Each row was made from one small tree. The marks that hang from a mark follow it in brackets, in alphabetical order. Every link used is in the known rows. Write each row's tree.
Known rows:
poduze[naka[goko kedezab vaduf]]: -25  15   8 -21 -23   0 -11  15  16   0 -37   3  10  17 -18 -15  13 -13   6   4   1   6  -3  11  22 -16  26  -1
fede[kufipes vaduf[naka[goko poduze] vidoge]]:   7  14  48  -9  -4  -9   0 -33 -37 -15 -18   8   9 -22  13  -7  -6  28 -11 -19  36  -7 -16 -20  -1  52 -40  -2
naka[belifa poduze vaduf vidoge[fede[kufipes]]]: -16  24  -1  -1 -24 -17   0   5   9  11 -16  26  16  17   1 -37  -9 -34  -8  14   0  10  -3  -1  19   9  35   9
fede[kufipes]:  -3  10   7  -1   7   0  -2 -11 -13  -8   0   4   1  -4   2   2   4  15  -9 -10  15   3  -8  -7  -5  14  -8  -7
poduze[naka[goko vaduf[fede[vidoge]]]]:  -4   4  23  -9 -14  -4  -3  -8  -6 -19 -29  19  10  22   1   0  10  13   9  -7  -2   8 -12   4   4   9   0  12
kedezab[vaduf[naka[belifa]]]:  11   9  10   0 -10   7   6  21  -2   6  -8   0   8  15 -11  -3   1  -7  -8   4  -3   9   3   0  -3  11  13  -8
vaduf[naka[belifa kedezab] vidoge]:  14   6   7  -1 -15 -17   6   6   3   3 -12   9  18  24   7   4  -9  -6   0   6  17 -16  -4  11   3  36 -15 -10
fede[kufipes[vaduf[naka[vidoge]]]]:   3  30   9  -1  11   6   4   3 -22  -9  11   7  12  -9   4  -5  -6  16 -17  -8   8   3 -13  -3   6  31 -16 -11
vidoge[fede[kufipes] vaduf[naka]]:  13   3  13  -1  10  -2   5 -12 -42 -14  10  -5   5 -24  16 -19   1 -12 -32 -20  27   6   5 -36   0  30 -15  -5
kufipes[fede vaduf]:  16   6 -25   3   6  -1  13  -1  -6 -24   9   4  -2 -13   4   6   6  12  -9  -1  22 -11   6   4  14  11 -28   0
fede[vaduf]:  10   0   2  -4   4  -3  -2   2  -9 -11  -3  -3  -3 -11   1  -5   6   3  -8  -5  26  -2   2 -10  -4  20   0   5
kedezab[vaduf[fede naka[goko] vidoge]]:  13   0  38  -9  -9  -2   8  -9 -19 -22 -11  23   4   3  12   8 -10  12   8 -10   8  -3 -11  -3  -1  24 -24   6
fede[kufipes vaduf[naka[belifa] vidoge]]:  28  13  25  -1   5 -12   7 -13 -28 -16  -4   9  10   3  11   3  -3  19 -14 -16  41  -8 -11 -12 -16  65 -32  -8
naka[kedezab[vaduf] poduze vidoge]: -29  15 -12 -13 -26 -17  -9  29  29  11 -30  19  21   9 -13 -20  -7 -25  -3  18   0   8  -4  11  25 -10  38  11
poduze[naka[belifa kedezab]]:  -2   6 -14  -4 -17  -2  -3  29  28  15 -20  -1  23  35 -21   8  14 -12  -1   7  10  -5   2  11   5   6  15  -9
kufipes[vaduf[fede naka[belifa poduze] vidoge]]:  25  -3   9   8 -12 -19  16 -12 -11 -10   3  26  27   9  18   8 -10   3  -2  -4  11 -26  -7  -1   3  50 -48   0
kufipes[fede vaduf[naka[vidoge]]]:  17  24 -11  -1   1   2  14   8 -16 -15  11   4   7 -10   8   1  -9   8 -11   0   6  -4  -3   6  18  19 -26  -4
naka[kedezab]: -11   5 -12  -5  -8 -10  -6  12  13   1 -12   1   5   5  -2  -4   3  -9  -4   7  18  -6   2   8  11   0  12  -4
poduze[naka[belifa goko kedezab vidoge[vaduf]]]: -11  23  -3 -19 -20  14  -7  34  30   5 -28   7  18  20 -25 -14   0 -12  -7  12  10   2  -1   8  22  -6  39   9
kufipes[vaduf]:   8   4 -13   1   7   3   6   4  -2 -11   9   2   1  -8  -1  -2   4   5  -7   2   9  -6   4   1   7  10  -8   0
kedezab[vaduf[fede[kufipes vidoge] naka[belifa]]]:  20   8  20   9  -3 -11   5  -1 -21 -20 -12  22  15  22   9  11   4  26 -15  -9  23   6 -11  -4 -17  50 -15  -3
kufipes[vaduf[fede naka]]:  18   2   6   4   3  -2   9  -4 -21 -17  13  10  13  -6  15   6  -1   6  -9 -10   8 -13  -3  -5   2  30 -33  -8
naka[goko kedezab poduze vidoge]: -36  25  10 -17 -30  -2 -12   7  25  12 -33  14  11  -4  -9 -22 -15  -6   2  21   3  -4  -8  13  34 -14  27   9
fede[kufipes vidoge[vaduf[naka]]]:  17   8  17   4  13 -11   0 -19 -41 -24  -7   3  11  -8  14  -7   3  30 -28 -20  25  11  -9 -20 -11  47 -24   2
kufipes[fede[vidoge]]:  17   1 -10  10   2 -14   7 -12 -11 -22  -7   8  -2   2  11  12   3  28  -5   0  21  -1  -3   6   1  22 -27   8
kedezab[vaduf[naka[belifa goko] vidoge[fede]]]:  19   6  28  -2 -10   6  14   3 -12  -5  -8   9  -2   7   0  -7  -8  -5  -1   6  15   1   1  -6   4  23  -5   1
naka[goko kedezab poduze]: -29   9  12 -12 -28  -5 -12  -4  17   7 -33   4   7  -9  -9 -16  -2   0  -2  13  16 -12  -1   4  26 -10  11   0
naka[belifa vidoge[vaduf]]:   5  14 -13  -4  -5   4   2  24  17   0  -2  12   8  10  -7 -17 -11 -17  -9  11   1   3   4   2   8   2  34  17
kedezab[vaduf[fede[kufipes] naka[goko] vidoge]]:  10  10  43  -9  -3  -1   6 -18 -28 -28 -12  26   5   0  12   9  -7  24   0 -19  19  -2 -17  -9  -5  35 -31   1
fede[vaduf vidoge]:  19  -2   5   5   7 -14  -2  -6 -16 -21 -11   4  -2  -3   7  -1   6  25 -12  -3  37   3  -2  -6 -11  42 -10  13

Write each row's tree:
-28   9  13 -20 -34 -27  -7 -12  12  -8 -44  23   8   3   1 -29  -7 -14  12  12   9  -9  -6  13  30  -4  12  12 -> naka[goko kedezab poduze vaduf[vidoge]]
 23   0  16  10  -9 -10   7   8 -10 -13 -12  19  13  25   7   9   0  12  -9   0  11   4  -5   1 -12  39  -8   2 -> kedezab[vaduf[fede[vidoge] naka[belifa]]]
 21  24  39   3   2   2  -1 -16 -33 -21 -20   2   1  -2   4  -4   3  51 -24  -7  51   1 -12 -11 -12  65 -19  -4 -> fede[kufipes vaduf[naka[belifa goko]] vidoge]
  1  20  22  -7  -2  -2   2   7 -17 -14  -3  23  15   7   8   3  -7   5  -8 -13   1  13 -16  -6  -4  25  -2  -2 -> kedezab[vaduf[fede[kufipes] naka[vidoge]]]
 -1   7  -4  -5 -16  -2   1  20  15   8 -20   5  16  37 -16  -6  13 -21   5   2 -15   9   1   7   2  -2  23  -1 -> poduze[naka[belifa vaduf]]
 16   5  13  -4  13 -16   1 -19 -24 -26  -2  14   1 -10  13   2   2  22  -8 -20  45  -5 -11 -13 -13  50 -27   5 -> fede[kufipes vaduf[vidoge]]
  1  16  22  -6 -13  -7   7 -17  -6 -16 -16  23 -10  11   6 -23  -5  -4   3   6  25  -4  -3   1  10  18   8   7 -> naka[belifa goko vaduf[vidoge[fede[kufipes]]]]
  9   7   2   2  -7 -23  10  -8  -4 -12  -5  24   2  22  11 -17  -3 -18   0   2  19  -1  -2  -1   1  28   4   5 -> naka[belifa vaduf[vidoge[fede[kufipes]]]]
 -7  32  37  -7  -2  18   2  -7 -25   1   0   2  -1 -13   7 -13 -17   6 -12  -2   6   8 -11 -11  12  15  -2  -6 -> vaduf[naka[goko vidoge[fede[kufipes]]]]
 10  14  13  -3 -14   1   6  24   5  -2  -5  22  15  25   0   1 -11  -9  -2   3  -6   6  -7   5  -2  18  14   2 -> kedezab[vaduf[fede naka[belifa vidoge]]]
  1   3   7  -2   3  -7  -1  -3  -9 -22  -4  21   4   2   4   6   8   9  -6 -14  18   5  -8  -9  -8  17  -2   3 -> kedezab[vaduf[fede[kufipes]]]
-21  27   4 -18  -5   3  -8   5   0 -16 -12  12  -2 -20   1 -33  -9  -9 -22   5  40   2  -1 -11  28   3  30  11 -> naka[goko kedezab vidoge[fede[kufipes] vaduf]]
 -9   6  -3 -11  -9 -27   0   2  -1 -10 -21  17  19  23   3  -7  13 -23   0 -10  18   5  -6  -1  10  19  -1  -1 -> poduze[naka[kedezab vaduf[vidoge[fede[kufipes]]]]]
 14   0  19  -4  -2  -9   8   5 -16  -8  -5  10   8   7   5   3  -6  -1   3  -7  -4   7  -6  -2  -5  21 -16  -1 -> kedezab[vaduf[naka vidoge]]
  9   1  20  -1 -17   6   5  -8 -19   4  -9  -4   6 -19   4 -32  -7 -22 -24   3  16  -5  13 -28  17  14   0   2 -> vidoge[fede vaduf[naka[belifa goko poduze]]]
 12  13   6   7  13   0   9 -10 -35 -11  16  -2   3 -17  12  -7   3   2 -25 -11  27  -1   1 -21   4  35 -27 -15 -> vidoge[fede[kufipes[vaduf[naka]]]]
-13  20  18 -14  -9  22  -3  15  12  10 -16   2   9  11 -17   1  -4   6   9   2 -16  11 -12   7  12 -12  14   6 -> poduze[naka[goko vidoge]]
 -1  -1   1  -1 -27 -31   6  -6  13   3 -24  26  16  25   4 -20  -6 -24  11  12  -8  -6  -1   9   8  12   7  13 -> naka[belifa poduze vaduf[vidoge]]
 -9   2  -7 -15 -16 -24  -2  12  14  -5 -27  15  22  31  -5  -4   9 -23  11  -2   0   3  -7  12  11   6   6   3 -> poduze[naka[kedezab vaduf[vidoge]]]
 12  16  24  -4  10  -2  -2 -10 -37 -14  -2  -5   5 -16   8  -4   5  17 -22 -21  34   1  -8 -21 -11  46 -21 -13 -> fede[kufipes vaduf[naka]]
 28  10  -6   5  -8 -21   5   3 -12 -23 -19   3   8   8  10   4   6  21 -19   2  55 -10   1   4   1  54 -22  -2 -> kufipes[fede[vaduf[naka[belifa kedezab]] vidoge]]
 19  20  20   1   3   1  -1  -3 -25  -7  -4  -3   8  -2   1  -4   6  15 -22 -13  37  -3  -5 -15 -13  51 -12 -15 -> fede[kufipes vaduf[naka[belifa]]]
 -6   1  13 -18 -17  -4  -3  11  13 -14 -31  20  15  20  -9  13   9   2  10  -5  18  -4  -9   6   9   8  -4   7 -> poduze[naka[goko kedezab[vaduf[fede vidoge]]]]
  9   9 -10  -3  -8  -2   2  17  15 -10   1  26  11  14   3 -10 -12 -15  -7   5   6  -5  -1   0   3  10  23  20 -> naka[belifa vidoge[vaduf[fede]]]
  9   1  20  -3  -9 -10  -2  -5 -23   2 -11  -6  13 -15   5 -11   0  -3 -14  -8  13  -2  -1 -18   0  30 -16  -5 -> fede[vaduf[naka[poduze]]]
  3   6  -9  -6   3  -1   3  11  -4  -6  10   8   1 -12   7 -24 -12 -30 -14   2   7   9   6 -16  14   0  20  19 -> naka[vidoge[fede vaduf]]
 11  18  15  -7   0   0  -1  11 -16  -2  -2  -1   7  -7   5 -10 -10  -2 -11  -4  10   5  -7  -7   0  27   1  -1 -> fede[vaduf[naka[vidoge]]]
  7  -1  -3   1  13  -5   2 -12 -26 -19  10   2  -2 -23  11 -20   5 -12 -27 -16  33   5   7 -32   2  19  -3   7 -> vidoge[fede[kufipes] vaduf]
  8   7  33  -6 -23   0   8  -1  -3   4 -24  14  12  10  -6  -7 -10   3   3   6   0  -2  -5   0   6  19  -8   2 -> kedezab[vaduf[naka[belifa goko poduze] vidoge]]
